What can hang from each mark
j777: j7 j634 j800 j914
j465: j522
j800: j777 j990
j522: j7 j465
j914: j777
j634: j201 j777
j7: j522
j990: j800
j248: j465

Every row comes from one small tree of marks. The marks that hang from a mark follow it in brackets, in the order of their numbers. Every link used is in the known rows. Which tree was each row made from?
Known rows
j634{j201 j777{j800}}: [ 1.779  1.631  2.152 -1.902 -0.348 -4.010  1.629  3.206  1.088 -0.327
  0.944  4.303 -2.086  1.997 -1.819  3.002  1.509 -1.431 -5.300  4.087
  1.971  0.179]
j777{j7{j522{j465}} j800}: [ 2.505  1.121 -0.319  0.960 -3.042  0.907  5.818  4.363  0.288  0.423
  4.500 -3.455  5.958 -1.293  1.921 -1.811  0.030  3.477  2.870  0.866
 -3.247  1.946]
j248{j465}: [ 1.290  0.469 -1.702 -0.014 -0.305  1.779  0.370  3.123  4.540  0.587
 -0.701 -1.974 -1.912  1.642  0.740 -1.040  0.094  2.468 -3.487  0.784
 -1.293  3.419]
j634{j777{j914}}: [ 1.241 -0.682 -2.865 -1.014 -2.251  1.335 -1.509  0.727 -0.562  0.987
 -0.227  4.818 -2.670  2.665  0.517  1.101 -1.037  0.264 -6.048  3.649
  3.323  3.402]
j465{j522}: [ 2.168 -3.196  0.277  2.509 -2.487  2.038 -0.164  1.084  1.680  1.968
 -0.532  3.882 -0.762  0.534  0.898 -4.225 -3.268  2.684  2.007  1.568
 -1.270  3.353]
j777{j7{j522{j465}} j634 j800 j914}: [-3.972  0.262 -5.145 -3.731 -3.417  2.718  5.150  3.310 -2.497 -1.668
  2.427 -2.671  6.284 -3.619  2.256 -0.319  3.673  4.124  7.231 -0.478
 -5.024 -1.151]
j990{j800{j777}}: [ 4.818  2.089  3.017  2.686  0.497 -1.166 -1.089 -2.138 -0.347 -0.742
  1.176 -1.246 -1.975 -1.422 -3.718  0.169  0.630 -2.966 -0.216 -2.757
  1.042  1.177]
j914{j777{j800}}: [ 1.126 -1.531  2.014  0.974 -1.628  0.623  0.906  1.213 -0.213 -2.374
  0.337 -2.037 -0.825  2.701 -0.229 -1.106  1.238  2.525 -3.045 -1.923
 -0.984  1.931]
j7{j522{j465}}: [ 0.079 -0.465 -1.123  2.454 -3.237 -1.032  1.419  3.779  0.433  0.382
  3.123 -1.090  1.346 -2.520 -0.991 -2.376 -0.484  1.067  1.987  3.732
 -1.178  4.051]
j990{j800{j777{j634 j914}}}: [ 0.760  1.648  0.057 -0.056  0.441  0.058 -1.759 -2.870 -1.993 -2.067
 -0.172 -0.646 -1.616 -2.677 -3.561  1.206  2.676 -2.603  2.216 -3.640
  0.013 -0.715]
j634{j201}: [-0.344  2.575  3.641  0.130  0.689 -3.963 -0.716  1.968  2.977  0.909
  0.045  1.249 -1.477  1.310 -2.759  0.584 -1.668 -1.236 -1.438  3.139
  1.457 -0.376]
j248{j465{j522}}: [ 1.563 -1.446 -2.581  1.058 -2.602  3.340  0.284  3.091  4.270  1.703
 -1.586  1.790 -2.208  0.973  1.626 -4.228 -0.124  4.239 -0.630  1.186
 -1.518  3.393]
j248{j465{j522{j7}}}: [ 1.495 -0.699 -2.998 -0.561 -2.276  1.852  0.685  2.613  2.848  3.608
 -0.068  2.514 -3.119  2.875  3.055 -3.498 -1.803  3.334  0.192  2.210
 -3.092  6.591]
j7{j522}: [ 0.697 -2.228  0.917  2.104 -1.309 -0.012  0.652  1.603  1.824 -0.646
  0.175 -2.433  0.742 -0.707  0.285 -3.155 -1.718 -0.205  2.409  3.792
  1.673  2.516]
j914{j777{j7 j634 j800}}: [-2.399 -1.554  0.585 -1.086 -2.070  2.130  3.149  0.812 -2.218 -2.711
  2.414 -4.213  1.585  2.500  2.125 -0.904  1.370  3.561 -0.950 -3.878
 -3.747  0.779]
j914{j777{j7}}: [ 0.007 -0.326  1.252  2.419 -3.042  2.067  0.074 -0.254 -0.834  0.680
  2.358 -2.267 -0.752  4.924  1.578 -3.099 -2.679  3.038 -4.384 -1.098
  1.264  2.587]
j634{j201 j777}: [ 0.354  1.783  1.689 -0.568 -1.203 -3.810 -0.558  2.041  1.016  1.138
  1.410  5.350 -4.089  3.032 -2.007  1.935 -0.881 -2.198 -6.407  5.226
  3.871  1.574]
j634{j201 j777{j7 j800 j914}}: [ 0.726  3.874 -0.514 -2.971 -2.431 -1.155  1.633  2.594  0.102  1.282
  0.734  5.183 -0.309  3.404  0.103  2.020  1.062  0.768 -3.861  3.899
  3.530 -1.978]
j800{j990}: [ 2.171 -3.502  1.518  1.727  3.543 -0.197 -3.212 -1.153  3.482  1.604
 -2.132 -1.668 -0.618 -0.215  1.174  2.335 -4.740 -1.755 -0.696  0.063
  1.067  2.564]
j990{j800{j777{j7{j522} j914}}}: [ 3.125  2.953  0.676  2.158 -1.778  0.985 -0.833 -2.584 -1.063 -0.207
  0.663 -1.487 -0.246 -1.378 -1.976 -2.202  1.018 -1.559  2.809 -1.457
  3.926 -0.698]
j990{j800{j777{j7 j634{j201} j914}}}: [-0.101  4.322  0.854 -0.428 -0.238 -0.911 -0.854 -2.545 -1.717 -0.798
  1.088 -0.288 -0.762 -1.426 -3.151  0.870  2.262 -2.396  2.534 -3.129
  1.354 -2.987]
j634{j201 j777{j7 j800}}: [ 2.003  2.974  1.982 -1.535 -1.597 -2.585  3.036  3.069  0.450  1.252
  2.904  3.312 -0.238  3.542  0.367  2.009 -0.262 -0.229 -5.066  3.448
  2.105 -0.222]
j800{j777{j7 j914} j990}: [ 1.044  0.042 -1.124  2.301  3.634  1.254 -3.875 -3.838  0.623  3.955
 -3.512  1.277  0.969 -0.354  1.722 -0.815 -3.974 -0.994 -0.714 -0.684
  2.586 -2.998]

Which tree is each row?
[ 3.606 -3.065 -0.757  0.677 -0.981  1.285  2.217  1.007  0.199  0.586
  1.570 -0.430  1.303  1.429  4.008  1.055 -1.527 -0.524 -2.158  2.503
  2.901  2.781] -> j634{j777{j7{j522} j800{j990}}}
[ 2.372 -0.910  1.321  3.517  4.459 -0.209 -2.638 -3.279  1.023  3.873
 -1.336 -0.380  1.068 -0.422  1.964 -0.747 -4.995 -1.991 -1.643 -0.894
  1.142 -0.989] -> j800{j777{j7} j990}
[ 3.937  3.766  0.852  1.852 -0.840  0.968 -1.223 -2.811 -1.022  0.396
  0.841 -0.784 -0.540 -0.442 -2.107 -0.711  0.245 -1.244  0.547 -2.940
  2.456 -0.425] -> j990{j800{j777{j7 j914}}}
[-3.339  0.115 -2.019 -0.928  2.120 -0.042 -1.400 -1.609 -2.105 -0.158
 -2.159  1.922 -0.280 -2.176 -1.508 -0.745  1.060 -0.400  0.321 -0.373
 -2.496 -2.404] -> j800{j777{j634 j914}}
[-1.435 -3.578  0.297  1.391  6.288 -1.438 -3.119 -3.412 -0.289  0.533
 -2.781 -0.392 -0.485 -3.275  0.197  1.868 -1.924 -3.797  0.561 -1.499
 -2.127 -1.357] -> j800{j777{j634} j990}
[ 2.770  0.775 -2.327 -2.138 -2.823  2.539  2.070  1.490 -0.964  1.067
  1.335  2.903  1.003  3.053  2.824  1.134 -0.302  2.431 -4.551  1.735
  1.435  1.868] -> j634{j777{j7 j800 j914}}
[-4.716  1.925 -0.951 -1.643  2.313 -2.474 -1.880 -0.962 -1.297 -0.131
 -2.489  3.450 -1.001 -1.989 -3.082 -0.380  1.869 -1.374  0.897  0.906
 -1.128 -4.628] -> j800{j777{j634{j201} j914}}
[-4.571  0.857 -0.620 -5.751  1.021 -1.255  1.480  2.137  0.275 -3.239
 -2.431  0.638  1.940 -2.046 -1.814  3.415  4.408  0.600  4.154 -0.183
 -3.266 -4.257] -> j777{j634{j201} j800 j914}
[-5.990 -0.667  0.909  0.240 -3.564 -0.645  1.062  0.353 -1.868 -1.871
  2.237 -2.634 -0.485  2.433  0.529 -3.395  0.786  1.357  1.182  0.650
  1.232 -1.065] -> j914{j777{j7{j522} j634{j201}}}
[-3.720 -2.480 -2.876  0.688  2.984  1.185 -2.504 -3.870 -1.186  1.274
 -3.225 -0.541  1.962 -3.226  2.374 -1.198 -1.167 -1.619  4.484  0.060
  1.225 -3.862] -> j800{j777{j7{j522} j634 j914} j990}
[ 0.947  2.654 -0.100  0.010 -0.468  1.075 -0.559 -3.037 -2.289 -0.952
  1.289 -1.205 -0.144 -1.613 -1.914  0.279  1.695 -1.545  2.404 -4.130
  0.247 -1.070] -> j990{j800{j777{j7 j634 j914}}}
[ 4.167 -3.448  0.151 -0.365  1.137 -0.254  0.355  0.863  0.908  0.147
  0.001  1.529 -1.099  1.065  1.785  3.839 -0.810 -1.294 -5.007  1.350
  1.004  3.376] -> j634{j777{j800{j990}}}
[-6.237  1.104 -1.596 -4.234  0.398 -1.190 -1.178  0.792  0.203 -1.333
 -1.999  2.004 -0.541 -0.842 -1.941  2.000  1.682 -0.423  2.531  1.517
 -0.968 -2.783] -> j777{j634{j201} j914}
[ 0.738 -1.406 -0.686  2.140  4.753 -0.218 -5.513 -3.569  1.156  2.248
 -5.257  2.156 -0.936 -1.693 -0.467  0.380 -2.413 -2.166 -0.597 -0.086
  2.551 -2.217] -> j800{j777{j914} j990}
[ 1.249 -3.442  2.231  1.725  0.602  0.498 -1.220 -0.289  0.986 -1.780
 -1.383 -2.525 -1.023  1.952  0.413  0.469  0.092  1.099 -2.480 -2.647
  0.362  1.526] -> j914{j777{j800{j990}}}
[-2.541 -3.153  0.829 -1.195 -1.187  0.727  1.755  0.945 -1.809 -4.135
  0.701 -2.948 -0.394  1.114  0.061  0.141  3.074  2.338 -0.937 -3.383
 -4.046  0.951] -> j914{j777{j634 j800}}
[-2.347 -2.375  2.317 -3.410  4.636 -3.338  0.789  0.951  1.731 -2.581
 -1.898 -2.135  1.595 -2.998 -0.323  5.460  1.812 -2.188  3.962 -1.384
 -3.886 -2.593] -> j777{j634{j201} j800{j990}}
[ 5.063  3.393  2.846  3.018 -0.128 -0.077 -0.076 -2.383 -0.923  0.495
  2.554 -1.761 -0.646 -0.304 -2.051 -0.759 -0.799 -1.855 -0.292 -3.089
  1.407  0.505] -> j990{j800{j777{j7}}}
[-1.457 -4.369 -0.321 -1.543  1.717  1.671  3.922  0.345  0.383 -1.872
  0.595 -6.221  5.760 -2.697  4.506  1.239  0.005  0.077  7.160 -1.418
 -3.019 -0.600] -> j777{j7{j522} j634 j800{j990}}
[-4.384  3.448 -1.209 -1.352  1.249 -1.195 -0.501 -1.367 -1.725  1.418
 -0.739  2.490  1.203 -0.735 -0.967 -1.425  0.336 -0.036  0.964  0.508
 -0.988 -5.376] -> j800{j777{j7 j634{j201} j914}}
[-3.710  0.193  1.821 -1.651 -1.694 -0.477  2.584  1.372 -1.699 -2.464
  2.089 -2.464  0.730  2.915  0.519 -0.173  2.125  2.547 -0.340 -2.431
 -2.347 -1.512] -> j914{j777{j7 j634{j201} j800}}
[-3.089 -2.735 -2.166 -0.031  5.168 -0.136 -4.700 -4.005 -0.663  0.595
 -4.730  1.475 -0.341 -3.261  0.127  1.732 -0.602 -2.424  1.698 -1.220
 -0.363 -3.116] -> j800{j777{j634 j914} j990}
[ 0.411  1.963 -0.508  0.450 -1.129  1.056 -0.219 -2.806 -2.413 -1.654
  1.165 -2.198  0.239 -2.614 -1.658 -1.107  2.325 -1.751  4.613 -2.434
  1.265 -1.383] -> j990{j800{j777{j7{j522} j634 j914}}}
